What can hang from each mark:
defop: gage mumifu pudezu
pudezu: defop patuk tupa
tupa: pudezu
kazo: bebur
zonife: lasir
gage: defop
mumifu: defop
lasir: defop zonife
patuk: fadoz pudezu
bebur: fadoz kazo

Every row comes from one small tree of marks. The marks that hang from a mark follow it in brackets, in alphabetical order. Every link used is in the known rows. Which tree was each row made from?
Known rows:
patuk(fadoz pudezu(defop tupa)): [ 2.20 -4.12  1.21 -2.39  1.42 -3.64 -5.35 -1.92 -0.48 -1.72 -2.99 -1.80
  4.81 -2.61 -0.16 -6.33  1.57 -0.98  1.95  1.90  3.39 -0.07  2.14 -1.24
 -1.94]
pudezu(defop(gage mumifu) patuk(fadoz) tupa): [ 2.90 -0.11 -2.48  0.68  0.34 -1.94 -2.52 -3.56 -2.91  6.04 -5.13 -4.31
 -2.28 -1.17 -2.49  3.17  2.46 -0.26  1.36  0.74 -1.06  0.08  0.26 -1.29
  3.01]
bebur(fadoz): [-1.45 -1.53 -1.60  1.66 -1.06 -3.79 -0.91 -3.13  2.13 -3.88  4.98  0.99
  2.82  0.01 -3.23 -0.65 -3.04 -2.60 -2.46  2.27  2.38 -1.47 -0.74  4.93
 -1.26]
gage(defop(pudezu(tupa))): [-1.18 -3.86 -0.61 -0.32  2.23  0.50 -0.45  6.01  2.19 -3.57  2.56  2.88
  0.92  0.55  4.43 -3.37  2.12 -1.21  2.00  2.63 -2.85  4.06  2.46  1.35
 -2.41]
zonife(lasir(defop)): [-1.71  0.32 -2.78  0.81 -5.11 -0.83 -3.82 -2.76  0.99 -1.96  7.55  2.44
  4.06  0.38 -3.20 -2.36  1.28 -1.20 -4.09  1.52 -1.48 -0.21  1.87  2.60
 -3.57]
lasir(defop(mumifu pudezu(tupa)) zonife): [ 1.96 -0.44 -5.66 -0.10  2.22  2.53  1.89  4.56 -3.70  0.01  2.11  0.53
 -1.26  1.89  5.51  1.13 -0.11  2.15 -2.89 -2.01 -0.20 -0.48 -0.44 -3.12
 -2.04]
kazo(bebur): [-3.10 -0.57  1.18  3.37 -2.40  0.79 -2.06 -3.11  2.29 -2.58  7.34  2.23
  1.91 -2.15 -5.65 -1.21  1.06 -1.30 -1.02  0.07  4.26  1.42  6.46  5.50
 -0.88]
defop(gage pudezu): [-1.88  1.12  4.00  2.33 -0.07  1.71  1.37  1.54  1.98 -4.46 -1.52  1.93
 -0.75  1.06  0.48  1.12 -2.73 -0.91  0.42 -0.98  1.41  0.36 -0.18  0.80
  0.69]
defop(pudezu(patuk)): [-0.81  0.46  3.72  0.04  2.19 -0.71  2.54 -2.15  3.37  1.63  1.84  0.52
 -1.76 -0.32 -2.26 -3.26  0.44 -1.23  0.59 -0.44  3.12  1.96  0.49 -1.37
  1.37]
pudezu(defop(gage mumifu) patuk tupa): [ 3.77  1.45 -1.55  0.78  2.05 -1.49 -5.73  0.44 -1.63  5.78 -1.14 -3.11
 -1.03  0.57  1.06  3.35  3.16  0.47  0.96 -0.38 -2.30  0.46  0.29 -2.12
  4.82]
lasir(defop(gage mumifu pudezu(patuk)) zonife): [ 1.08  2.05 -5.07  1.05 -0.54  1.68  8.02  2.88 -3.51  0.94 -2.71 -2.17
 -3.31  1.34  1.07  4.42 -0.84  1.38 -1.76 -3.58  2.28 -2.44 -3.83 -1.53
  2.29]
tupa(pudezu): [-2.09 -0.58  5.47  0.04 -0.87 -1.34  1.60 -0.20  3.40 -1.20  3.29  0.69
  3.83 -0.77 -4.04 -3.68 -1.79  1.07  0.71 -0.02  3.75 -0.89 -0.63  3.16
 -2.16]
gage(defop(pudezu)): [-3.75 -1.55  0.34 -0.71 -0.36  0.01  3.80  3.28  2.39 -5.23  1.77  3.81
  2.20  0.76  0.46 -1.69  1.64 -1.99  1.62  3.44 -0.61  2.70  0.21  3.80
 -2.51]
gage(defop): [-4.70 -1.33 -2.69 -1.14 -2.18 -2.98  2.30 -0.16  2.08 -4.12  5.22  1.80
  4.06  1.06 -2.45 -2.39  2.27 -2.46  0.92  2.85 -0.59 -0.23  0.02  7.54
 -3.02]
mumifu(defop(gage pudezu(patuk(fadoz) tupa))): [ 0.30 -3.11  2.44 -2.64  0.72  1.80  1.82 -1.61 -1.01  0.35 -4.35 -1.99
 -5.75  0.48  1.06 -2.34 -3.57  0.27  1.56 -2.35 -1.77 -0.42  2.60 -2.78
 -0.40]
kazo(bebur(fadoz)): [-1.39 -3.19 -1.26  5.34 -2.62 -0.62 -2.38 -2.23  2.03 -4.75  6.58  2.00
  2.30 -3.18 -5.25  0.71 -1.65 -2.81 -2.92  2.44  4.54  0.89  4.97  6.62
 -0.69]
bebur(fadoz kazo): [-3.08 -1.24 -1.22  0.25 -2.03 -2.84 -2.33 -2.49  1.63 -6.04  3.97 -1.95
  3.73  0.06 -2.71 -1.25 -3.43 -1.87 -4.47  3.54  3.10  0.61 -2.50  4.08
 -1.34]
tupa(pudezu(defop)): [ 0.74 -1.57  5.79 -0.38  0.36 -2.36 -2.63  2.22  1.67  0.35  0.78  1.25
  8.05 -0.60 -2.85 -1.70  2.15  0.63  1.21  2.58  3.82  1.10  0.16  1.98
 -1.72]
pudezu(defop(mumifu) patuk): [ 0.97  3.35 -0.62 -0.93  1.16 -3.24 -1.48 -4.55 -0.28  6.20  1.72 -1.21
  1.86 -0.20 -3.60  2.12  4.58 -0.52  0.15  1.33  0.83 -0.08 -1.16 -0.21
  2.87]
defop(gage mumifu pudezu(tupa)): [ 0.25  2.52  1.17  2.40  1.85  3.59 -1.48  2.83 -0.13 -0.76 -1.87  0.65
 -4.50  1.20  4.59  3.40 -2.72  1.27  0.43 -2.03 -3.49  0.28 -0.29 -2.19
  2.10]
defop(gage mumifu pudezu(patuk tupa)): [ 1.67  2.38  1.36  2.02  2.90  2.41  0.06  1.32  0.57  3.38 -2.33 -1.37
 -6.89 -0.12  3.09  1.87 -1.45  1.13  1.36 -2.88 -2.19  0.92 -0.41 -3.93
  4.85]
lasir(defop): [-3.39  0.07 -2.45 -1.75 -2.82 -2.17  1.49 -2.70  0.89 -1.03  5.92  1.85
  4.35  2.80 -1.63 -1.24 -0.45 -0.45 -2.48 -0.03  1.05 -2.97 -0.95  5.50
 -3.87]
gage(defop(mumifu pudezu(tupa))): [-1.41 -0.31 -2.59 -0.40  1.66  1.86  1.24  4.56  0.55 -1.55  1.14  2.80
 -1.40  0.31  4.83  0.79  1.65  0.06  1.50  2.21 -5.10  2.40 -0.16  0.77
 -1.18]
defop(mumifu pudezu(patuk tupa)): [ 1.56  2.07  1.13  0.34  4.23  1.49 -0.05 -0.69  1.41  5.22  1.47 -0.28
 -5.51 -0.61  2.22 -1.04  0.45  0.77  0.47 -1.54 -1.40  1.95  0.16 -4.67
  2.83]
lasir(defop(gage mumifu pudezu(patuk tupa))): [ 1.57  1.50 -2.34  0.36  0.66  2.65  2.02  2.71 -1.12  4.01 -1.63 -0.64
 -5.09  1.51  5.01  3.43 -1.35  2.06 -0.38 -2.94 -2.71 -0.72 -2.35 -2.33
  2.42]
gage(defop(mumifu pudezu(patuk tupa))): [ 0.08 -0.40 -2.57 -1.01  2.79  0.53  2.70  3.30  1.01  2.81  0.80  0.60
 -4.00 -0.66  3.52 -0.39  3.14  0.11  2.38  1.52 -3.77  2.99 -0.33 -1.04
  1.66]
lasir(defop(mumifu pudezu(tupa))): [-0.18  1.14 -2.12 -0.83  0.92  3.06  0.39  1.71 -0.81  1.49  1.87  2.42
 -1.37  1.91  5.68  2.19 -1.20  1.90 -1.61 -0.84 -3.29 -0.46 -1.53 -1.26
 -1.67]

Write each row's tree:
[ 2.43 -3.70  1.15 -0.65  0.29 -2.59 -4.92  0.44 -1.33 -3.74 -6.50 -2.77
  3.25 -1.99  0.92 -3.32 -0.06 -0.87  2.86  0.52  2.72 -0.84  1.49 -0.75
 -0.12]	patuk(fadoz pudezu(defop(gage) tupa))
[ 0.11 -1.54  3.30 -1.98  1.49  3.61 -2.73  3.58 -0.01 -4.23 -0.21  1.52
 -2.02  3.13  6.12 -0.28 -4.49  1.07  0.73 -3.29 -4.70 -0.56  2.98 -2.01
 -1.16]	mumifu(defop(gage pudezu(tupa)))
[ 1.07 -3.19  4.67 -0.92 -0.34 -3.99  2.10 -2.84  0.54  4.94 -3.43 -2.32
  3.95 -3.48 -8.08 -3.67  2.92 -0.25  2.26  3.28  6.11  1.24 -0.24  0.71
 -1.06]	tupa(pudezu(defop patuk(fadoz)))
[ 0.74  4.08 -1.80  3.01 -4.03  3.44  1.29  0.18 -0.10  1.53 -1.35  0.94
 -3.95 -0.37 -0.26  4.16  0.02  0.75 -2.48 -0.73 -2.92  0.61 -1.93 -2.68
  2.79]	zonife(lasir(defop(gage mumifu pudezu(patuk))))
[-0.84  1.90  0.18 -2.13 -1.37 -2.77  0.62 -5.98 -1.30 -1.05 -5.13 -1.43
  3.78 -2.76 -3.69 -0.23  0.70 -0.60  1.16  1.76  3.23 -2.74 -2.53  0.94
 -0.64]	patuk(fadoz pudezu(defop(mumifu)))
[-2.63  2.03 -1.87 -0.92  0.32  0.31  6.90  0.66  1.70  1.49 -0.02  1.11
 -2.43 -0.49 -0.50  1.47  2.83 -0.89  2.00  1.88 -1.75  1.68 -2.60  1.66
  1.54]	gage(defop(mumifu pudezu(patuk)))
[-1.02 -1.68 -3.48 -0.95  1.11  0.16  5.58 -0.52 -0.16  2.96 -3.06 -0.69
 -5.13 -2.10 -0.18 -1.01  2.32 -0.85  2.52  2.85 -2.64  2.36 -0.78 -0.34
 -0.15]	gage(defop(mumifu pudezu(patuk(fadoz) tupa)))
[-0.71  0.03  0.07  1.77 -2.97  2.26 -1.88  0.43  1.55 -3.13  3.91  4.29
  1.96  0.06 -0.24 -1.58  0.75 -0.72 -3.48  1.91 -1.15  2.61  1.82 -0.97
 -2.94]	zonife(lasir(defop(pudezu)))
[-1.50  2.18 -7.76 -0.87 -2.04 -1.21  4.98 -1.57 -3.48 -0.26  4.62 -0.88
  2.15  2.40 -1.63  2.16 -0.07  0.92 -3.82 -1.98  1.47 -4.44 -2.74  3.31
 -2.61]	lasir(defop(mumifu) zonife)
[ 1.59  1.43 -2.63  1.71 -1.27  4.21 -4.78  1.93 -0.27  0.68  3.53  3.45
 -1.66 -0.27  4.18  0.89  0.53  1.16 -3.42  0.69 -5.59  2.51  1.31 -4.49
 -1.48]	zonife(lasir(defop(mumifu pudezu(tupa))))
[-0.03 -3.50  2.31 -4.47  2.10  0.88  1.70 -4.12 -0.06  2.14 -0.78 -1.11
 -4.55 -0.12  0.34 -5.05 -1.74  0.05  0.88 -1.33 -1.52  0.75  3.51 -3.69
 -2.21]	mumifu(defop(pudezu(patuk(fadoz) tupa)))
[-2.28 -0.81  3.20 -2.77 -1.78  1.28  6.25 -4.44 -0.22 -0.96 -5.17 -1.14
 -4.39  0.43 -2.68 -0.53 -4.09 -0.47  1.38 -2.46  0.15 -1.88  0.41 -0.49
 -0.49]	mumifu(defop(gage pudezu(patuk(fadoz))))
[ 2.46  1.70 -1.43  1.15  1.02 -0.15 -7.27  1.71 -2.13  1.48 -1.11 -0.75
  1.29  1.46  2.61  4.76  1.74  0.52  0.56  0.20 -3.69 -0.12  0.70 -0.37
  2.20]	pudezu(defop(gage mumifu) tupa)
[ 4.07 -4.23 -3.92 -0.92  3.89 -0.32  2.12  4.83 -2.01  1.93  3.46 -1.59
 -1.36  1.01  3.50 -4.43  1.78  0.70 -1.34 -2.04  3.21  1.64  1.78 -4.23
 -1.21]	lasir(defop(pudezu(patuk tupa)) zonife)
[ 2.23 -4.09 -3.81 -0.44  2.80  1.02  0.35  5.96 -2.43 -2.11  3.57  0.52
  0.81  1.97  4.94 -3.06  0.43  0.98 -2.21 -1.09  2.11  0.97  1.98 -2.59
 -3.38]	lasir(defop(pudezu(tupa)) zonife)
[-2.58  0.89  4.11 -2.03 -1.10  2.94  1.67  0.78  0.54 -5.67 -0.91  2.18
 -0.58  3.21  2.46  1.41 -4.82  0.26  0.18 -2.84 -2.23 -2.01  0.68  0.51
 -1.06]	mumifu(defop(gage pudezu))
[-0.88  4.09 -1.65  3.51 -4.87  4.68 -0.34  1.46 -0.60 -2.74 -1.05  3.18
 -1.48  0.37  1.25  5.51 -1.47  0.67 -3.16 -0.27 -4.47 -0.03 -1.52 -1.15
  0.36]	zonife(lasir(defop(gage mumifu pudezu)))
[ 3.84 -2.86  0.40 -0.95  3.98 -4.06 -7.43 -0.59  0.57  5.27  3.94 -1.73
  2.74 -0.03 -0.40 -3.51  5.53 -1.10  0.95  1.60  1.22  2.96  3.76 -2.15
  1.33]	pudezu(defop patuk tupa)
[ 0.81  2.58  4.12  1.47 -1.50 -0.06 -0.91  3.39 -0.58  0.70 -4.50 -0.31
  4.40 -0.08 -1.66  5.55 -0.14  2.24  1.39  0.70  0.74 -1.40 -3.22  1.81
  1.66]	tupa(pudezu(defop(gage mumifu)))
[-1.39  0.69 -2.65  2.89 -6.36  0.20 -3.21 -0.54  0.44 -3.85  4.05  1.65
  2.51  1.04 -2.26  0.79 -0.44 -0.91 -3.39  0.35 -1.75 -0.99  1.08  3.09
 -1.77]	zonife(lasir(defop(gage)))
[ 2.16  0.13 -0.48 -0.39 -0.14 -1.29 -3.51 -1.05 -2.89 -1.21 -7.97 -2.99
  0.99 -2.29  1.23  1.06 -0.65  0.44  2.15 -0.24  0.20 -2.40 -1.15 -1.13
  1.23]	patuk(fadoz pudezu(defop(gage mumifu) tupa))
[-0.47  3.86 -0.51  1.31 -1.32 -0.80 -3.22 -0.98 -1.60  0.07 -1.90 -0.02
  2.72  1.45 -1.26  6.60  1.15 -0.23  0.05  0.78 -1.30 -1.61 -1.64  2.31
  2.00]	pudezu(defop(gage mumifu))
[ 2.34 -1.87  5.63 -0.80  1.43 -3.62 -1.03  0.99  1.99  4.60  0.73 -1.11
  5.34 -1.66 -4.41 -3.20  3.60  0.47  2.10  2.03  4.87  1.74 -0.09  0.02
  0.95]	tupa(pudezu(defop patuk))
[ 1.96  1.88  3.87 -0.59  0.82 -2.36  0.65 -0.23  0.66  6.90 -0.75 -1.52
  3.29 -1.89 -3.92  1.41  2.96  1.96  1.58  1.13  2.60  0.26 -2.29 -0.73
  2.15]	tupa(pudezu(defop(mumifu) patuk))
[ 1.27  0.59  2.64  0.92 -2.03 -1.57  3.61 -1.91 -1.56  5.41 -8.67 -3.57
  0.45 -2.93 -6.48  3.29  0.44  1.61  2.56  1.08  3.09 -1.35 -3.32  0.74
  2.43]	tupa(pudezu(defop(gage mumifu) patuk(fadoz)))
[ 1.24 -1.52  3.26 -2.60  2.28  2.27 -1.14  2.46  0.45  0.15 -0.30 -0.68
 -4.42  1.96  4.63 -1.89 -2.81  0.86  1.79 -3.98 -3.29  0.05  2.86 -3.49
  1.27]	mumifu(defop(gage pudezu(patuk tupa)))
[ 2.81  1.13  0.36 -2.07  2.70 -1.83 -6.62  0.77 -0.68  0.28 -0.39 -0.83
  3.73 -1.25  3.95 -1.73  2.25  0.76  1.46 -0.18 -0.16 -1.10  0.15 -2.37
  1.06]	patuk(pudezu(defop(mumifu) tupa))
[ 0.72  0.02  3.12 -0.39 -0.41 -2.81 -3.74  1.70  0.45 -5.42 -3.30 -0.83
  6.24 -0.13  0.59 -0.93  0.42 -1.04  2.31 -0.32  3.82 -2.05 -0.47  1.13
  1.36]	patuk(pudezu(defop(gage)))
[ 0.16  0.42  0.28  0.16  2.65  0.95  3.03 -4.79 -0.12  5.51 -2.68 -1.79
 -7.08 -2.29 -1.64 -1.68 -0.39  0.11  0.44 -0.23 -0.39  1.47 -0.02 -3.87
  1.17]	defop(mumifu pudezu(patuk(fadoz) tupa))
[-1.04 -2.93  0.55 -1.72  0.24 -2.84 -1.21 -4.16  1.29 -3.14 -0.30 -2.19
  0.24 -2.62 -1.27 -8.21 -2.33 -0.81  1.36 -0.58  3.57 -1.93  1.15  0.52
 -2.44]	patuk(fadoz pudezu(tupa))
[-1.30  2.47 -8.10  0.99 -3.45 -0.06  5.11  0.85 -4.26 -2.30  1.12 -1.91
  0.97  3.04 -0.79  4.89 -1.86  1.03 -3.15 -3.19  0.70 -5.57 -3.48  3.56
 -0.73]	lasir(defop(gage mumifu) zonife)
[-1.96  3.12  1.10  1.92 -1.30  1.29  7.58 -5.32 -0.27  2.33 -7.27 -1.85
 -6.64 -1.70 -4.42  3.17 -2.52 -0.27  0.87 -1.07  1.11 -0.80 -3.06 -0.62
  2.75]	defop(gage mumifu pudezu(patuk(fadoz)))
[-2.29  4.60  2.11  2.42 -0.75  3.05  2.85  0.13  0.51 -2.47 -2.96  1.54
 -3.19  1.11  0.76  5.07 -3.36  0.50  0.17 -1.57 -1.00 -0.88 -2.58  0.40
  2.15]	defop(gage mumifu pudezu)
[-0.25 -1.81  3.49 -3.75  2.67  2.52 -3.06  1.44  0.65 -2.20  3.60  2.48
 -0.89  2.67  5.29 -3.26 -2.68  0.96 -0.01 -1.77 -3.63  0.45  3.88 -2.58
 -2.90]	mumifu(defop(pudezu(tupa)))
